Known rows, with every step that occurs:
guzud duve zipuz mivakas batol tilik: [ 12 -11 -13  14  12 -10   7 -29   9  -4   0  13   3  -4 -11 -14  -7  17
   5   9 -10  20   0]
batol tilik: [  1  -1 -15  13  14 -11  11  -7  29  12   1   4   3   3   6   8 -14  -3
  12  24   3   4  -6]
tizol mivakas batol tilik: [ 21  -9 -21   8  17  -9   3  -5  21   1   1   8  -8  -4   9   2 -15 -10
   7  21 -13   8   6]
guzud duve tizol mivakas zipuz: [ 26  10   2  16  19  -1   4 -20  33  16  -5   9 -15  10  11  -3 -27  -7
  24  46  -5 -22  10]
batol mivakas: [ 11   1 -16   7  16 -18  10  -4  23  11   7   5  17   5  12  14 -17   6
  10  16  -4   1  -8]
tilik batol: [  7  -9 -15  14  13 -13  11 -10  28  10   7   2  17   2  15   4 -17  -3
  19  15   0  -3  -6]
tilik zipuz duve tizol mivakas batol: [ 16   4 -13   6  12   3  10   3  24  12  -8  15 -20   6  20  -6 -23 -15
   5  30   1 -20  17]
duve zipuz mivakas: [ 15 -11  -9  13   7 -25  13  -9  23  15   0  14   7  14   4   4  -7  12
   9   7  -1   2  -3]
duve tizol mivakas: [ 22   3  -9   3  17  -8   1   0  39  21  -6  14 -12  15  20   4 -22 -11
  16  37   3 -22   2]
tilik batol mivakas zipuz duve: [ 12   6 -14  21  11 -14  22  -5  16  -2   0   0  21  -2  11  14 -27  -3
  15  12 -13   2   4]
zipuz duve tizol: [  8  14  -6  -1  14 -11  16  -1  33  23 -10  13   0  18  19   8 -20 -18
   1  35  17 -32   2]
guzud duve tizol mivakas batol: [ 27   0 -10  -2  24   3  -2 -21  27  10   0  15  -9   5  12 -12 -19  -8
  13  36  -5 -16   7]
tilik batol mivakas tizol duve: [ 16   8 -18  10  11  -3 -10   5  26   8  15  -1  30   0   3   5 -32  23
  24  28  -6  11 -17]
duve tizol: [  9   4  -8   7  15 -11   8  -9  36  21  -2   9   1  12  16   4 -18  -6
  12  33  11 -17  -5]
zipuz duve tizol mivakas: [ 21  12  -9  -3  16 -10   9   6  34  20  -9  18  -9  20  24   8 -22 -20
   5  39  11 -33  10]
batol tilik zipuz mivakas: [ -6   3 -15  36   2   4  12  -4  23  11   4   4 -11  -5   1  -2 -17  16
  17  21  -1  23  -5]
guzud duve: [  8   1  -7   5  21  -8  11 -23  30  21   8   6   7  12   9   2 -11   0
  12  27   6 -17  -2]
mivakas batol tilik zipuz duve tizol: [ -6  11 -15  14  10   8  14  -3  19   7 -10   9 -14  -3   8 -12 -23 -10
   3  28   7  -2   7]
mivakas batol tilik: [  6  -8 -18  10  16  -9  11 -13  19   2   3   5   3  -5   4   1 -11  -6
   7  15  -6  12   0]
guzud duve tizol mivakas: [ 22   7  -6   0  23  -1  -2 -15  36  20  -1  14  -9  13  15  -3 -21  -4
  18  44   4 -26   2]
tizol duve zipuz mivakas batol: [ 14 -11  -9  11   3 -15   7 -11  15   8   2  16  11   9  -5  -6  -9  13
   2   8  -9  11  -2]
guzud duve zipuz mivakas: [ 15  -6  -6  11  12 -16   8 -25  22  14   3  14   8  14  -1  -3  -6  15
   9  14   2  -2  -3]

Rows:
[  7  -7 -15  17   3 -11   4  -9  13   0   0  13   4   1 -12  -7 -12  18
   2   9 -12  26  -3] | tizol duve zipuz mivakas batol tilik
[ 15 -11 -14  15  10  -8  14 -13  17   7   8  11   5   0   8  -3  -8   2
   4   9  -9  13  -1] | zipuz mivakas batol
[ 20   4 -16   4  16 -14   0   7  28  13  11   3  16   5   9  16 -21  14
  16  27  -1   1 -12] | batol mivakas tizol
[  9  -3 -20  14  13 -15   7  -6  21   1   9   2  27  -2  12   8 -23  10
  18   9 -10  11 -10] | tilik batol mivakas
[ 11   0 -20  12  13   1  13   3  16   3  -2  10 -18  -5  12  -2 -19 -12
   2  23  -6   0  17] | tizol mivakas batol tilik zipuz duve
[ 10  -2  -8  13   2 -19   8  -6  24  19   2  15  11  20  -2   1 -11  16
   7  14  -1   2  -7] | tizol duve zipuz mivakas
[ 25   3  -5  18  13 -10   8  -5  36  15  -9  10 -15   9  16   4 -26 -11
  23  39  -6 -17  10] | duve tizol mivakas zipuz
[  3  15  -9  31   0  15  -5  10  28  17   9   3  -9  -2  -8  -5 -26  26
  20  41  -1  23 -12] | batol tilik zipuz mivakas tizol duve
[ -8   0 -16  24  11  -1  10  -4  26  13   1   1 -10  -1   5   2 -16   3
  15  23   4   9  -4] | batol tilik zipuz
[ -3   1 -17  15  11  -1  20  -2  13   5  -1   5  -8  -4   8  -3 -15 -11
   0  17   1   4   9] | mivakas batol tilik zipuz duve
[ 18   9 -16   2  17  -1   5   2  23   3 -11  15 -14   1  13  -2 -23 -21
   0  31  -1 -11  13] | zipuz duve tizol mivakas batol tilik
[ 20   3 -12  -2  11 -22  -7   7  25  15   5   8  21  14  -2  10 -23  26
  12  23  -2   0 -13] | batol mivakas tizol duve zipuz
[ 10  -1 -17  18  12   9   0  -4  24   5  -5  10 -26  -8   8 -13 -24  -1
  17  33  -8   7   7] | duve tizol mivakas batol tilik zipuz
[ 10  15   1  14  11 -11  24  -4  30  19 -13   8  -4  12  15   8 -23 -20
   9  36   9 -26   9] | mivakas zipuz duve tizol
[  5  17 -13  14  10   5   6  10  31  16 -14  12 -24   8  13  -1 -29 -10
   9  42   8 -14  10] | batol tilik zipuz duve tizol mivakas
[ 11   6  -4  15  12 -18  30  -4  26  16  -5   5   3  12  15  16 -17 -20
   5  24   4 -19  10] | mivakas zipuz duve
[ 18  -3  -7  -2  11 -21  -3   4  33  23   3   8  13  19   2   7 -15  10
  13  29   7 -13  -8] | mivakas tizol duve zipuz
[ 16   8  -6   3  13  -5   0   6  36  26   8   3   9  14   7   7 -21   5
  16  38   8 -11  -9] | mivakas tizol duve
[ 17  12 -12   2  11  -7  -5  12  29  18  11   2  18   9   3  12 -26  20
  15  35  -2   2 -16] | batol mivakas tizol duve
[ 25   5 -12  -6  17  -7  10   2  26  12  -8  19  -8  10  21   2 -20 -23
   1  30   1 -24  14] | zipuz duve tizol mivakas batol
[  6  -9 -13  27   4   3  15 -10  15   9   8   9  -5  -4   7  -9 -10   8
  10  10 -10  18   2] | tilik zipuz mivakas batol
[  9  -6 -17  23   7  -3  11 -12  14  -1   5   8   1  -8   0  -3 -12   4
   6  12 -10  26  -2] | zipuz mivakas batol tilik
[ 11 -10 -21  19  13   3   4  -3  20   2   3   5 -20  -9   7  -6 -17  -2
  13  20 -13  13   9] | tizol mivakas batol tilik zipuz
